What can hang from each mark:
tivi: furima miko
miko: tivi zuko
veza: lebod miko
gitu: zuko
vogal: zuko
furima: veza zakena zuko
zakena: miko
lebod: veza zuko

Every row comes from one small tree of marks. The marks that hang from a mark follow it in brackets, in alphabetical order. Every link used is in the known rows. Which tree was each row made from?
Known rows:
tivi(furima(veza(lebod) zuko) miko): [ 1.51  1.07 -1.45  1.52  1.68  3.01  1.33  3.94 -3.57  0.55  2.22  1.66
  0.09  2.01  2.22 -1.78  0.74  0.64  0.24 -4.83 -3.90 -0.48 -0.99 -6.60
  0.81]
miko(zuko): [-1.69 -0.89 -2.44 -2.54 -1.87  1.77  2.90  3.60  1.23  0.96  1.28 -0.92
 -0.34  0.00 -1.95  2.55 -7.30  0.78 -0.03 -0.04 -0.30  0.90 -2.86 -2.49
  0.83]
miko(tivi(furima(veza zakena)) zuko): [-3.90  1.43 -2.36 -1.80 -2.05  1.99  0.86  3.77  3.08 -2.38  3.29 -0.34
  1.00 -0.19 -2.72  0.85 -2.48  0.46 -1.82 -0.74 -0.57 -0.43 -0.69 -3.87
 -1.16]
miko(tivi(furima) zuko): [-1.80 -0.38 -0.63 -3.77 -1.79  1.56  1.43  4.26  4.19 -1.05  0.91  0.67
  0.67  0.81 -2.11  3.44 -4.60 -0.14 -1.43 -1.54 -1.83 -0.22  0.59 -3.04
 -0.35]
furima(veza(miko)): [-2.48 -0.11 -4.18 -0.06  1.22  2.73 -0.99 -0.35 -3.00  0.99  0.61 -0.80
  1.29  3.34 -2.41 -0.63 -4.14 -0.83  0.34 -0.45  1.51  1.77 -3.98 -2.12
  2.19]
lebod(veza(miko(tivi)) zuko): [-4.17  0.68  1.09 -3.39 -3.15  0.49 -1.00 -1.71 -0.62  2.34 -3.89  1.88
  0.37 -2.58 -3.66  6.47 -3.77 -0.42  3.16  1.06  3.86  2.11  1.27 -2.61
  3.15]
furima(veza(lebod) zakena(miko) zuko): [-4.13  3.81 -5.26  4.35  1.46  2.63  0.27  2.67 -3.36 -1.98  5.39 -2.06
  5.17 -3.39 -2.93 -5.03  0.33  1.08 -0.99  3.32  2.22 -2.47 -3.28 -3.59
 -1.03]
miko(tivi(furima)): [-1.74 -1.36 -0.28 -4.09  1.72  2.57 -0.31  1.17  2.07 -1.82 -0.44  2.62
  1.28  1.78 -2.14  4.25 -4.36 -0.35 -1.74 -1.33 -2.36 -0.77  1.15 -0.80
  1.60]
zakena(miko): [-0.57 -1.96 -0.69 -1.94  3.44  2.47  2.17  1.17  1.95  0.60  0.29  2.12
  2.75  2.07 -1.43  3.35 -5.61  2.44 -2.55  0.76 -2.36 -0.02 -1.50 -1.09
  1.80]
tivi(furima(veza(miko) zakena zuko)): [-0.90  1.05 -3.94  2.01  2.08  3.83 -1.22  1.31 -1.82 -1.42  2.67  1.41
 -1.43  1.76 -2.39 -1.83  2.22 -0.83 -0.92  0.11 -0.47 -0.83 -1.24 -3.15
  1.61]
miko(tivi): [-3.25 -1.18 -1.01 -3.88  0.54  1.69 -0.84  1.27  1.55 -1.16 -0.68  0.67
  2.84  0.60 -3.25  3.66 -7.11  0.35 -0.80  0.35 -0.62 -0.07 -0.40 -0.09
  1.74]
veza(miko(tivi(furima(zuko)))): [ 1.12 -0.94 -0.59 -0.07  1.03  2.10 -2.68  0.21 -0.08  1.11 -1.26  2.59
  0.98  4.48 -3.01  2.40 -3.02 -2.47 -0.75 -0.56 -0.28  0.30  0.31 -2.03
  2.31]
lebod(veza(miko(tivi zuko))): [-3.87  0.04 -0.54 -0.73 -2.67  1.27 -1.08 -0.09 -0.38  1.48 -1.53  1.13
 -0.89 -0.71 -4.30  3.98 -5.72 -1.57  0.58  0.08  1.44  0.72 -1.09 -2.77
  2.18]
vogal(zuko): [ 0.33 -0.47 -2.29 -2.41  0.78  2.11  2.35 -0.39 -1.23 -2.65  0.37  2.36
 -1.48  1.35 -2.71  1.40 -6.35  0.78  2.69 -0.38 -1.00 -1.62 -1.25  0.30
  3.71]
veza(lebod miko(zuko)): [ 2.39  0.63 -1.48  3.19 -0.86  1.55  2.08 -0.73 -4.35  3.17  1.22  1.25
  4.19  1.41 -0.46  3.39 -7.73 -3.89  0.89 -0.86  2.27 -0.58 -3.19 -3.51
 -0.33]
gitu(zuko): [-0.77 -1.12 -0.59 -2.13  0.96  2.11  0.94 -0.83  1.75  1.43  0.04  3.32
 -0.79  0.81 -3.67  2.21 -5.36  0.67  1.54 -0.93  0.21  2.88 -0.29  1.48
  2.11]
tivi(furima(veza(lebod))): [-0.85 -0.08 -2.42 -1.61  3.48  3.94  2.15  0.52 -2.24 -1.45  1.70  2.18
  1.01  1.26  0.77  2.04 -2.42 -1.24 -0.42 -3.01 -1.76 -1.17 -1.29 -2.27
  0.71]
veza(lebod miko(tivi(furima) zuko)): [ 2.42  0.96 -0.10  2.15 -0.64  1.46  1.19  0.08 -2.20  1.70  1.02  2.49
  4.88  2.07 -0.49  3.86 -5.70 -4.56 -0.02 -2.04  1.13 -1.48 -0.79 -4.26
 -1.21]
veza(lebod): [-0.40 -0.22 -1.82 -0.26  1.84  2.32  3.07 -0.76 -4.13  0.20  1.25  1.31
  4.40 -1.22  0.09  4.10 -8.85 -1.74  0.66 -0.72  0.25 -1.99 -2.76 -0.84
  0.43]
zakena(miko(zuko)): [-0.59 -1.18 -0.83 -1.80  1.08  1.84  3.35  3.38  3.26  1.22  1.37  0.85
  2.31  1.44 -1.41  2.84 -5.67  2.51 -2.38  0.48 -1.92  0.36 -1.79 -2.72
  0.51]
lebod(veza(miko(tivi(furima))) zuko): [-3.42  0.49  1.44 -3.50 -2.58  0.75 -0.81 -1.71 -0.22  1.96 -3.68  2.86
 -0.29 -2.03 -3.21  6.87 -2.33 -0.56  2.93  0.29  3.04  1.72  2.13 -3.03
  3.13]

Write each row's tree:
[-1.97  2.24 -4.02  1.71 -0.33  1.63 -2.90  2.79 -4.15  0.58  0.65 -2.16
  4.79  0.04 -2.96 -4.14 -1.58 -3.02  1.46  0.64  3.53 -0.75 -2.06 -3.20
  0.48] => furima(veza(lebod miko(tivi)) zuko)
[-2.72  1.14 -4.30  0.01 -0.50  1.67 -4.16  3.55 -1.85  0.39 -0.21 -2.61
  2.05  1.75 -4.35 -4.79 -0.58 -1.37  0.87  1.27  2.54  1.09 -1.98 -2.61
  2.06] => furima(veza(miko(tivi)) zuko)
[-3.14 -0.34 -1.19  0.01 -2.10  1.64 -0.08 -0.39 -1.50  2.07 -1.38  1.23
 -2.14 -0.62 -3.74  4.09 -5.92 -1.49  0.64 -0.16  1.37  0.88 -2.07 -2.60
  2.63] => lebod(veza(miko(zuko)))
[-0.74  1.45 -2.91  2.69  3.00  4.12  1.28 -1.89 -3.76 -1.57  3.86  2.75
  0.87  1.53 -0.39  1.46 -0.91 -1.66 -1.06 -1.36 -0.45 -1.56 -2.15 -3.12
  0.40] => tivi(furima(veza(lebod miko) zakena))
[-3.00 -0.08 -0.31 -0.59 -0.61  1.95 -2.42 -0.26 -0.82  0.72 -2.34  2.52
 -1.45 -0.34 -4.13  3.51 -3.23 -2.14  0.31 -0.06  0.65 -0.12  0.34 -2.17
  2.99] => lebod(veza(miko(tivi(furima(zuko)))))
[-0.36  1.68 -2.31  2.88 -0.55  3.22  3.15  2.96 -1.56 -0.23  5.46  1.38
 -2.27  2.07  1.26 -0.54  0.22  2.87 -1.36 -3.97 -4.19  0.64 -2.78 -7.63
 -0.19] => tivi(furima(veza zakena) miko(zuko))
[-3.40  0.76 -2.16  1.23  0.22  2.37  1.71  0.99  2.20 -1.43  4.26  0.80
  2.66 -1.06 -3.63  2.11 -4.38  2.84 -3.34  2.92 -0.65 -0.94 -2.05 -2.35
 -0.30] => furima(zakena(miko(tivi zuko)))
[-3.78  2.61 -6.22  4.52 -0.30  2.85 -3.25  1.36 -3.94 -0.65  3.59 -2.62
  0.79 -0.34 -5.06 -5.70  1.02 -0.22  0.08  3.59  3.45  0.16 -3.89 -3.16
  1.53] => furima(veza(miko) zakena zuko)
[-1.63 -0.77 -0.62 -3.77  1.38  2.30 -1.47  2.99  2.45 -1.84 -0.68  1.80
  1.11  1.13 -2.63  2.21 -2.73 -0.46 -1.21 -0.67 -1.90 -1.05  1.76 -1.08
  1.63] => miko(tivi(furima(zuko)))
[-3.21  0.58 -3.78 -0.54 -1.01  1.77 -1.23  1.54 -1.00  0.84  0.74 -1.68
  1.98  2.53 -2.93 -0.85 -4.05 -0.87 -0.08 -0.25  1.85  1.78 -3.28 -3.15
  0.88] => furima(veza(miko(tivi zuko)))
[ 1.30  1.15 -0.86  2.38 -1.60  1.07  0.67 -0.04 -2.74  2.18  0.93  1.06
  5.85  1.28 -1.49  3.29 -7.60 -4.17  0.25 -0.86  2.29 -1.05 -1.94 -3.71
 -1.11] => veza(lebod miko(tivi zuko))
[-2.25  0.98 -3.17  2.24  1.48  2.50 -0.42  2.56  0.30 -1.18  3.31 -0.04
  1.38 -1.73 -4.21 -1.68 -1.09  2.56 -2.11  4.37 -0.05 -1.54 -1.60 -1.87
  1.32] => furima(zakena(miko) zuko)
[ 0.82  0.68 -2.70  0.53  2.53  3.44 -0.20  1.89 -2.88 -0.10  0.89  1.57
  0.66  2.08 -0.42 -0.93  0.50 -2.81  0.24 -2.08 -0.47 -1.24 -0.58 -3.25
  1.16] => tivi(furima(veza(lebod miko) zuko))
[ 2.52 -0.77  0.09 -0.10 -0.22  2.70  3.65  3.78 -0.04  1.52  2.13  3.12
 -2.78  3.55  2.16  2.68 -2.70  2.13 -0.88 -5.29 -6.06  0.80 -0.97 -6.61
  1.06] => tivi(furima miko(zuko))
[-2.29  1.64 -2.81  0.25  2.22  3.85  2.58 -0.86 -2.63 -2.38  3.72  2.20
  1.03 -0.98  0.06  2.19 -0.77 -0.13 -0.20 -1.05 -0.26 -1.46 -1.27 -3.03
  0.09] => tivi(furima(veza(lebod(zuko)) zakena))
[-0.49 -1.17  0.43 -2.79  3.34  2.25  0.17  3.06  4.18 -0.72  0.00  2.76
  3.33  2.22 -1.98  2.55 -2.49  1.58 -3.12  0.04 -3.01 -1.17  1.58 -1.76
  0.96] => zakena(miko(tivi(furima(zuko))))
[-1.58 -0.74 -0.19 -2.67  0.32  1.28  1.84  4.00  4.88  0.17  1.04  0.68
  3.99  1.29 -2.38  2.82 -5.56  2.37 -2.74  0.64 -1.70  0.03 -0.38 -2.73
 -0.22] => zakena(miko(tivi zuko))
[-4.06  3.21 -4.55  5.07  0.38  2.90 -0.80 -2.62 -5.49 -1.56  4.73 -0.38
  5.16 -0.56 -2.98 -0.91 -3.46 -1.54 -0.71  1.63  3.50 -1.22 -4.32 -3.17
 -0.89] => furima(veza(lebod miko(tivi)) zakena)
[-1.74 -0.96 -0.17 -2.88  3.58  2.51  0.69  2.06  3.59 -1.04  0.73  2.67
  3.73  2.60 -1.57  2.82 -2.85  1.72 -3.26 -0.62 -2.97 -0.58  0.60 -2.07
  0.70] => zakena(miko(tivi(furima(veza))))
[ 1.17  1.22  0.56  0.27 -0.70  0.55  0.20 -2.36 -3.63  2.56 -1.13  2.20
  7.00  0.39 -1.01  5.32 -6.10 -3.31  2.24 -0.01  3.92 -0.10 -0.04 -2.68
  0.30] => veza(lebod(zuko) miko(tivi))
[-3.56  0.27  0.55 -2.82 -2.74  0.74  0.04 -2.11 -1.67  2.99 -3.56  1.87
 -0.89 -2.64 -3.03  6.30 -3.99 -0.20  3.44  1.05  3.71  2.25  0.39 -2.53
  3.58] => lebod(veza(miko) zuko)
[-3.82 -0.49 -0.23 -0.71 -0.79  1.66 -1.93 -1.76 -1.40  0.98 -2.26  2.13
 -0.57 -0.30 -4.45  4.60 -5.66 -1.71  0.22  0.28  1.10  0.24 -0.98 -1.74
  3.00] => lebod(veza(miko(tivi)))
[-0.25 -0.42 -1.39  0.29  2.76  3.76  2.94  0.79  1.47 -1.52  3.34  3.57
 -0.88  1.19 -0.84  3.43 -1.50  1.33 -3.08 -0.35 -3.37 -1.40 -0.47 -2.59
  0.59] => tivi(furima(zakena(miko(zuko))))
[-5.01  2.42 -5.09  3.34 -1.57  2.57 -1.11 -0.36 -1.97 -0.97  4.65 -1.69
  1.94  0.63 -4.36 -1.86 -2.47  0.17 -1.07  2.07  2.82  0.78 -4.47 -3.83
 -0.15] => furima(veza(miko(tivi zuko)) zakena)
[-4.94  2.60 -5.56  2.68  1.12  2.86 -1.08  3.38 -0.88 -1.80  4.60 -2.41
  2.17 -1.82 -4.20 -5.43  1.43  2.69 -1.59  3.87  1.48 -0.88 -3.05 -2.97
  0.66] => furima(veza zakena(miko) zuko)
[-0.15  1.66 -2.53  3.22  0.98  3.54  0.43  3.17 -2.71 -0.62  4.15  1.40
 -2.04  1.73  0.36 -2.87  2.61  2.36 -1.08 -2.70 -3.98 -0.18 -1.48 -6.56
  1.28] => tivi(furima(veza zakena zuko) miko)
[-2.78  0.41 -0.53 -3.93  1.15  2.26  0.25  1.17  0.82 -2.00  0.01  1.49
  3.45  0.02 -1.23  3.44 -3.09 -0.56 -0.08 -1.65 -0.26 -0.61  1.04 -2.04
  0.48] => miko(tivi(furima(veza(lebod(zuko)))))
[-1.06  0.28 -1.78 -2.56  2.73  3.26  2.58  0.48 -1.84 -1.01  0.96  2.24
  1.20  0.39  0.98  2.82 -1.98 -0.84  0.72 -2.83 -0.80 -0.67 -0.56 -2.54
  0.88] => tivi(furima(veza(lebod(zuko))))
[-5.39  1.61 -4.71  2.09  2.35  3.41  1.03 -0.21 -1.08 -2.07  5.03 -0.61
  2.78 -0.46 -2.85 -1.24 -1.99  3.15 -2.47  2.52  0.33 -0.30 -4.35 -2.49
  0.49] => furima(veza zakena(miko))
[-0.61 -0.08 -2.34  0.19  2.21  3.65  0.38  1.68 -0.18 -2.02  2.48  2.44
 -2.14  0.04 -2.23  0.98  0.05  0.18 -1.38  0.43 -2.03 -1.84  0.13 -1.71
  1.81] => tivi(furima(zakena zuko))
[-6.22  2.45 -4.39  1.64  0.04  2.59  0.96  1.79  0.89 -2.40  5.58 -1.55
  3.59 -1.03 -3.57 -1.74 -2.08  2.99 -2.79  2.49  0.81 -0.27 -3.62 -3.71
 -0.96] => furima(veza zakena(miko(tivi zuko)))
[-0.69 -1.46  0.76 -2.90  3.75  2.42  1.12  1.80  4.02 -0.87  0.29  3.33
  3.49  2.70 -1.60  4.02 -3.67  1.79 -3.48 -0.44 -3.42 -0.88  1.04 -1.57
  0.94] => zakena(miko(tivi(furima)))
[-4.59  2.81 -4.25  3.64  2.46  3.17  2.35 -0.97 -3.40 -2.17  5.94 -0.26
  5.65 -2.06 -1.53 -0.86 -2.98  1.36 -1.88  1.82  1.31 -1.82 -4.63 -3.05
 -1.20] => furima(veza(lebod) zakena(miko))
[-4.85  3.54 -6.33  3.86  0.01  2.70 -0.48  1.86 -5.17 -2.22  5.02 -2.95
  3.37 -4.32 -3.27 -4.95 -0.95 -0.18  0.50  2.90  3.44 -2.17 -3.99 -2.86
 -0.28] => furima(veza(lebod) zakena zuko)
[-0.58  0.92 -2.07  2.80  1.69  3.94  2.02  0.75 -2.97 -0.85  4.52  2.55
 -1.80  2.69  1.34  0.08  0.24  2.74 -1.74 -3.87 -4.68  0.21 -2.47 -6.17
  1.16] => tivi(furima(veza zakena) miko)
[-2.32  0.07 -1.29 -1.67  1.09  2.36 -1.26  2.00  1.87 -2.71  0.99  1.73
  1.03 -0.01 -3.29  1.79 -1.97  0.02 -1.76  0.54 -1.40 -1.61  1.41 -1.31
  1.09] => miko(tivi(furima(zakena zuko)))
[-1.87  0.97 -3.25  0.76  3.08  3.82  0.38  2.66  0.15 -2.33  3.42  1.46
 -0.29  0.44 -1.93 -1.69  2.55  1.17 -1.94  0.42 -1.84 -1.42 -0.46 -3.11
  0.97] => tivi(furima(veza zakena(miko) zuko))
[ 2.04  0.69 -0.15  1.19 -0.02  1.31  1.42 -2.90 -5.08  3.48 -0.67  2.24
  5.20  0.55 -0.05  5.30 -6.26 -3.00  2.76 -0.06  3.79  0.05 -1.31 -2.82
  0.96] => veza(lebod(zuko) miko)
